Each row comes from the steps of one walk. Every step used is in the known rows, and no mark comes twice. Write the walk behind each row, first mark first.
(in the rows, 128 means zero)
Known rows
D > Z > L: [ 92 141 134  87 108 158 149 107 147 106 149  69 176 120 146 138  96 126
 103 156  83 151 118 141 126 112 107 138 122 169 140 125 118 117 155 107
 169 210 101 119 182 183 137 116  94 114 107 177 146 100  98  76 120 150
 120 131 126  80]
A > G > Z > L > W: [153 115 143 141 167  92 172 143 214 100 126 131  96 106 146 139 127 149
 123 151  93 149 105 171 142 119 138 149 105 180 122 165 133 138 165 125
 202 132 136 189 132 130 169 133 136  91 167 110 140 116 153 112 115  84
 123 172 120 106]
G > Z > C > L: [112 122 138 104 131 113 138  81 112  97 142  62 117 124 154 154 191 145
 113 135 115 129 128 131 111 122 145 154 109 159 148 133 130 132 143 138
 153 150 127 120 133 179 136 146 103 134 139 153 125  97 131 142 112 153
 127  92 118 113]
Y > L > W > G > Z > C > D: [145 125 106  81 143 100 100 129 147  95 136 156  50 119  88 188 146 203
 128 152 131 120 127 153 113 100 179 152 111 147 149 132 150 108 141  83
 160  81 134 160 146 168 158 139 120  88 171 108  90 105 168 101  99 118
 108 128 133 143]
G > Z: [107 157 141 109 145 116 162  87 159 136 125  77 144 110 162 129 146 134
 149 168 110 157 107 144 114 143 114 159 115 132 161 122 112 158 149 138
 225 145 148 115 171 118 167 146 102 153 136 178 107 110 130  98 106 153
 118 121 136 122]
W > G > Z > C: [122 125 120  98 145 116 187  92 180 152 125  88 109  83 113 175 168 137
 144 130 110 147 114 137 124 134 153 178 114 128 154 112 107 135 155 107
 173 140 113 133 123 163 170 160 133 175 143 135 107 104 136 135  95 167
 133  96 134 134]
D > Z: [113 163 121  90 154 159 131  94 133 121 119  99 195 112 142 136 101 110
 124 154 105 162  95 150 120 121 108 152 126 137 145 104 111 147 151 121
 152 180 118 101 184 151 136 156 108 168 118 187 170  93 107  84 106 157
 122 138 129 105]
Z > C > L > D: [125 124 114 135  91 105 119 115  51 104 149 105 138 132 153 123 136 150
 101 136 146 118  98 127  84 112 116 156  92 150 164 127 113 134 118 133
 132 151 114 113 129 133 116  96  96 131 134 137 123  91 112 150 140 199
 146 114  99 132]
G > L: [ 71 168 104 101 127 100 158 102 131 117 146  71 128 117 169 161 162 113
 143 138 122 131  77 138 124 130  87 171 138 133 150 100 108 144 140 144
 170 141 142 101 167  94 131 146 123 106 129 149 108 125 104 126 107 189
 128 126 107 136]
D > Z > C > L > W: [147 101 123 101 147 107 109 131  90  83 115  83 158 132 108 159 124 140
  98 119 122 133 134 128 122 112 139 133  97 155 107 143 143 109 122 106
  41 151 116 141 150 180 125 145 103 112 124 139 188  95 126 135 128 119
 132 103 119  87]
A > G > Z: [118 144 128 131 192 109 153  92 198 119 126  99 125  91 153 116 141 130
 141 167 127 176 104 166 130 131 129 162 135 157 132 117 119 176 186 153
 199 155 135 163 133 114 147 126 129 142 160 166 125 118 151 135  99 128
 128 150 125 138]
W > G: [129 158 109 115 115 143 190 131 178 130 150 135 162 109 130 147 152 123
 156 123 118 156  65 138  86 127 132 139 116 157 162  98  96 150 139 128
 157 140 107 144 131 146 148 144 111 161 116 135 107  98 120 142  98 198
 143 137 142 139]
Z > C > D: [114 148  78 135 103 105 129 122  62 161 138  80 132 107 139 139 140 148
 130 130 133 139 109  98 115 111 100 134 108  79 178 115 145 161 174 110
 196 126 102 116 143 147 133 105  95 118 124 124 130 106 136 139 125 182
 125 127 108 144]
Y > L > Z > C: [102 128 136 100 139  86 127  93 142  97 176  76 155  78 118 171 125 154
  82 187  97 118 120 162  84  88 157 132  82 138 149 132  78 119 124 110
  89 187 117 122 120 189 115 119 118 147 124 154 124 131 126 105 120 129
 104 114 107 144]
W > G > L: [ 88 156 107 105 115 118 176 125 177 118 150 110  92 118 155 190 162 115
 171 131 129 129  62 134 117 131 114 162 133 165 136  92  87 133 140 126
 139 139 135 116 152 128 150 161 127 120 128 138  88 119 114 135  99 214
 138 131 116 145]
Y > L > W > G > Z > C: [145 119 132  73 161  78 124 131 203  93 135 120  79  90 102 222 140 184
 123 143  91 135 147 157 130 108 186 147 116 172 130 148 120 101 133  91
 110 134 138 169 134 165 167 147 156 117 160 113 107  98 160 108 104 117
 127 111 131 135]
L > W > G > Z > C: [154  87 118 111 135  88 181 150 183 123 101 139  88  86 119 192 127 161
 151 111 105 135 131 134 135 149 146 167 104 139 140 150 120 125 140  93
 153 124 139 162 138 151 203 159 134 159 149 104 125  95 147 140  94 129
 134 112 132 134]
G > L > Z > C > D: [ 67 114  85 122 120  76 128 112  89 100 161  94  77 101 152 160 131 153
 144 168 128  67 122 112 112 102 116 166  82  99 156  98  97 135 148 110
 162 148 120  87 152 170 128 145 104 107 156 150  93 147 109 129 120 163
 109 111  99 149]
L > D: [112 154 101 139  90 115 158 132  95 119 134 129 167 119 161  95  95 152
 139 135 146 134  70 157  89 131  92 146 100 130 181 115 129 143 114 158
 194 128 132  98 163  88 144 113 100 147 127 145 100  98 119 111 130 187
 148 144 114 134]
Z > C: [111 151 104 120 125  99 151 113  97 146 135  62 176  87 146 163 147 133
 110 139 112 159  99 113 114 116  88 136 113 117 164 131 108 148 146 119
 158 151  94 140 134 135 132 103 117 160 120 139 162 109 135 147 116 165
 112 105 104 123]
D > Z > C > L > W > G: [159 105 123  94 139 128 113 149 161  84 120 122 127 131  83 185 126 147
 109  99 118 131 123 156 130 113 163 144  90 172 110 148 131 106 121  92
  29 153 105 156 132 206 139 164 111 121 131 128 170  72 114 145 106 162
 148 117 139 102]
W > G > L > Z > C: [ 98 104 128 127 125  85 194 111 164 112 157  97  91  78 127 206 152 117
 144 146 113  96 135 148 104 120 161 170  87 154 136 106  51 124 128 103
 100 170 108 112 118 168 148 155 147 153 131 132  93 142 102 150 107 179
 126 109 112 155]

Which walk is each row?
[102 153  92 113 102 150 123 124  92 108 146 123 145 144 137 117  95 134
 106 149 101 124 111 121 130  96 109 129 130 164 152  99 151 121 172 102
 207 158 108 107 199 177 133 149  82  77 144 162 120 101 101  71 110 160
 116 149 123 116]
C > D > Z > L
[110 167  88  99 116 137  96 116  99 135 131 114 162 124 118 118  91 132
 134 159 134 127  77 130 117 115 120 140 137 141 161  88 156 155 163 107
 196 133 118 111 193 159 139 144  72 119 144 167 137  93 116  94 107 150
 119 141 129 127]
C > D > Z
[141 131 109 114 114 134 100 168  96  95 126 156 132 149 134 121  72 167
 115 148  98 113 106 130 131 104 102 120 116 150 138 135 160  99 134 103
 190 129 127 138 201 153 140 144  82  59 157 129 143 101 119  70 119 126
 117 161 111 103]
C > D > Z > L > W
[115 114 129 130 131  92 183  98 134 114 139  82 157  71 147 147 124 130
 125 165 105 129 115 147  77 126 122 147  67 128 149 127  68 139 135 107
 107 186 102 127 128 169 137 132 109 169 120 158 147 121 125 148 115 155
 115 116 116 136]
L > Z > C
[133  97 124 116 105 115 151 105 105 108 142 148  62 132 135 153 146 159
 127 131 149 110 121 158 110 126 186 178 101 177 148 133 126 122 125 124
 145 132 141  99 134 146 145 157 116 158 159 122  85  84 113 157 108 199
 149 113 129 137]
W > G > Z > C > L > D
[110 127 138 137  85 119 167 123 114 132 142 139 106 136 180 101 112 162
 128 174 102 109 110 145 113 129 127 169 104 177 166 142 124 122 140 136
 252 164 148 117 178 118 172 130 109 115 152 154  80 103 112  75 119 164
 129 134 114 125]
G > Z > L > D
[ 92 104 125 140 173  55 168  93 168  97 168  67  90  69 125 174 143 117
 116 173 116 118 121 164 116 110 123 160  79 129 122 116  69 147 147 115
  97 186 114 125 110 149 126 126 150 135 143 138 154 166 130 172 113 128
 120 117  94 150]
A > G > L > Z > C
[ 94 134 141 113 144 109 201 102 218  89 165 138  94 100 150 175 139 113
 179 143 121  85  87 175  86 130 134 165 100 183 132  93  37 131 128 118
 123 152 129 112 143 148 153 190 117 140 127 142  69 129  97 139 100 184
 127 132 127 166]
W > G > L > Z
[149 143 121 126 126 106 167 171 184 117 118 162 134 114 128 158 124 151
 164  96 120 134  65 164  93 141 130 144 108 162 136 126 120 132 119 119
 123 103 124 163 136 113 170 154 120 138 122 112 119  95 142 141 109 162
 149 156 124 130]
L > W > G
[153 127 131 110 148 101 154 139 183 116 107 151 108  99 132 156 117 161
 163 118 121 122  89 169 117 158 157 156 101 156 131 127 122 128 125 113
 183 104 153 164 148 133 209 181 129 147 142 126 109  90 147 113  98 158
 139 144 151 140]
L > W > G > Z
[ 93 160 114 131 169 106 159 102 155  99 150  80 108 113 154 163 168 103
 143 125 129 154  81 154 124 112  97 164 135 150 133  94 102 168 165 150
 174 134 134 144 135 116 135 114 135 117 137 132 130 145 125 148 112 166
 136 137 102 139]
A > G > L
[112 142 121 117 133 139  95 121  73  76 136 136 152 154 121 108 111 137
 113 153 148 116  81 174  88 106 139 144 102 190 145 106 141 131 115 138
 137 164 136  85 176 130 126 146  85 113 138 173 125  77  95 100 125 184
 147 139 122 118]
C > L > D > Z
[115 135 110 111 126 142 121 126  93 132 124 131 184 112 131 113  76 130
 135 182 122 123  65 165  94 137 111 156 109 144 169 117 143 143 130 133
 184 166 134  75 183 116 137 132 101 157 157 179 148  86 109  76 116 167
 148 128 127 112]
L > D > Z
[ 95 149 108 117 121  68 134 138 133 106 119 103 117 121 167 177 152 138
 163 128 122 125  81 150 135 140  88 156 120 118 133 121 118 113 115 127
 160  95 158 116 167  85 145 167 129  84 130 124 127 126 130 128 122 152
 120 133 102 128]
G > L > W
[104 129 105 147 115  82 134 127  87 116 156 129 134  90 132 124 124 145
 129 169 137  75 108 120  87 113 134 148  73 104 172 125 106 152 160 110
 156 150 105 100 136 174 127 128  92 148 137 149 118 116 113 129 122 136
 119 140 123 153]
L > Z > C > D
[ 94 127 142 114 109 127 166  98 167 131 139  93 110 120 186 139 133 140
 114 161  81 150 127 122 136 120 127 138 113 152 147 121 111 134 160 127
 236 162 124 136 158 147 157 165 100 131 141 157  96 121 119  86 117 141
 102 135 134 113]
G > Z > L
[130 123 143  99 134 131 127 160 133 102 117 118 156 116 127 144  79 149
 109 135  72 138 120 140 147 119 108 124 105 181 122 143 132  85 130 104
 138 182 122 135 190 162 141 150 118  78 117 147 167 104 121  76 127 117
 115 147 112  81]
D > Z > L > W
[104 132 114 102 136 106 156  84 140 153 126  52 136  89 151 149 140 145
 126 164 100 149 143 127 124 129 115 164 112 106 158 118 123 150 151 111
 189 163 126 126 148 150 165 150 125 154 148 170 132 113 141 124 107 148
 109  95 118 117]
G > Z > C
[154 137 117 125 110 119 154 158 159  82 134 162 120 151 124 152 155 141
 149 106 140 124  89 163  96 135 129 136 100 195 118 132 119 125 111 124
  73 117 131 160 116 157 122 170 102  94 111 118 118  83 120 165 107 185
 150 159 128 133]
C > L > W > G
[ 97 134 116 107 109  88  99 101 102 108 170  96 116 110 115 135 127 166
 103 199 119  99 122 153  69  78 145 136  80 122 175 125 102 126 148  94
 143 146 125 100 146 196 104 124  89 111 134 153 110 130 122 103 121 129
 102 132  99 155]
Y > L > Z > C > D
[110 136 122  84 135 131  95  94  90  98 137  66 176 117 118 158 137 127
  79 141 109 155 143 132 127  99 131 132 122 141 132 130 124 136 154 118
  89 185  98 114 147 197 116 129  99 137 112 170 162  93 100 126 106 171
 136  92 117  89]
D > Z > C > L
[109 142 107 107 134 128 129 102 104 129 107  49 186  92 112 175  97 115
 105 150 100 156 120 128 141 105 115 155 116 121 150 117 113 129 148 101
 106 194  96 120 161 179 151 123 114 159 111 176 183 102 116 107 122 145
 127  96 124 105]
D > Z > C
[101 105  92 128 136  78 163 119 123 117 166 136  48  96 121 180 145 147
 154 148 137  54 121 140 100 112 153 164  82 131 155  96  87 133 147  99
 122 131 106  95 128 181 137 159 111 106 150 118  85 142  98 158  99 178
 129 111 113 173]
W > G > L > Z > C > D
[ 95 158 151 100 145 101 132  93 176  89 171 122 170  97 134 119 125 149
 118 194 112 122 107 190  75 107 140 128  93 158 150 116  65 130 119 128
 136 171 142 121 148 171 112 152 108 134 117 183  89 142 127 103 111 134
 108 143 111 145]
Y > L > Z
[152 122 129 102 119 134 164 171 196  95 128 148 143 124 117 166  90 139
 124 118  84 142 109 149 140 110 157 130 103 186 106 144 117  82 136  83
 127 156 116 171 161 181 154 142 117 108 107 128 133  90 122  92 104 138
 129 151 130 100]
D > Z > L > W > G
[120 144 126 107 143 132 185 110 202 143 121 163 115 109 144 154 146 136
 185 137 117 140  95 143  97 144 156 159 131 151 156 100 111 147 152 127
 200 137 138 129 155 137 185 178 113 155 149 163  87  95 131 122  84 177
 124 124 148 130]
W > G > Z
[ 97 116  83 159 168  68 139 114 117  88 168  95  66  77 133 154 132 139
 141 164 145  88 111 145 121  98 130 166  88 115 133 100  98 161 166 116
 176 144 128 118 127 150 115 113 118  79 161 110 132 161 128 160 118 141
 130 128 105 175]
A > G > L > Z > C > D
[ 85 107  98 106 126 104  87 108  49 100 126  48 125 114 123 188  84 131
 116 156 130 119 116 129 139 121 105 177 112 117 147 114 144 106 123 105
 145 163 125  56 191 129 136 118 139 108 150 138 144 114 104  96 132 159
 127  98  93 115]
G > L > D > Z > C
[113 109 128 122 100 102 104  90  66 103 146 113  94 131 151 119 162 164
 121 161 145 110 132 144 110 126 133 175  94 160 158 129 146 135 129 132
 188 143 147  89 152 136 149 149 109 125 157 133 112  89 108 137 124 182
 145 104 107 129]
G > Z > C > L > D
[115 145 107 124  98 101 134 102  93 110 159  67 154 120 147 144 190 139
  90 120 127 145 112 117 109 103 119 139 111 146 136 124 116 139 132 128
  92 150 103 129 117 172 110 124  94 141 112 143 152  97 111 165 119 188
 128 115  98 127]
Z > C > L
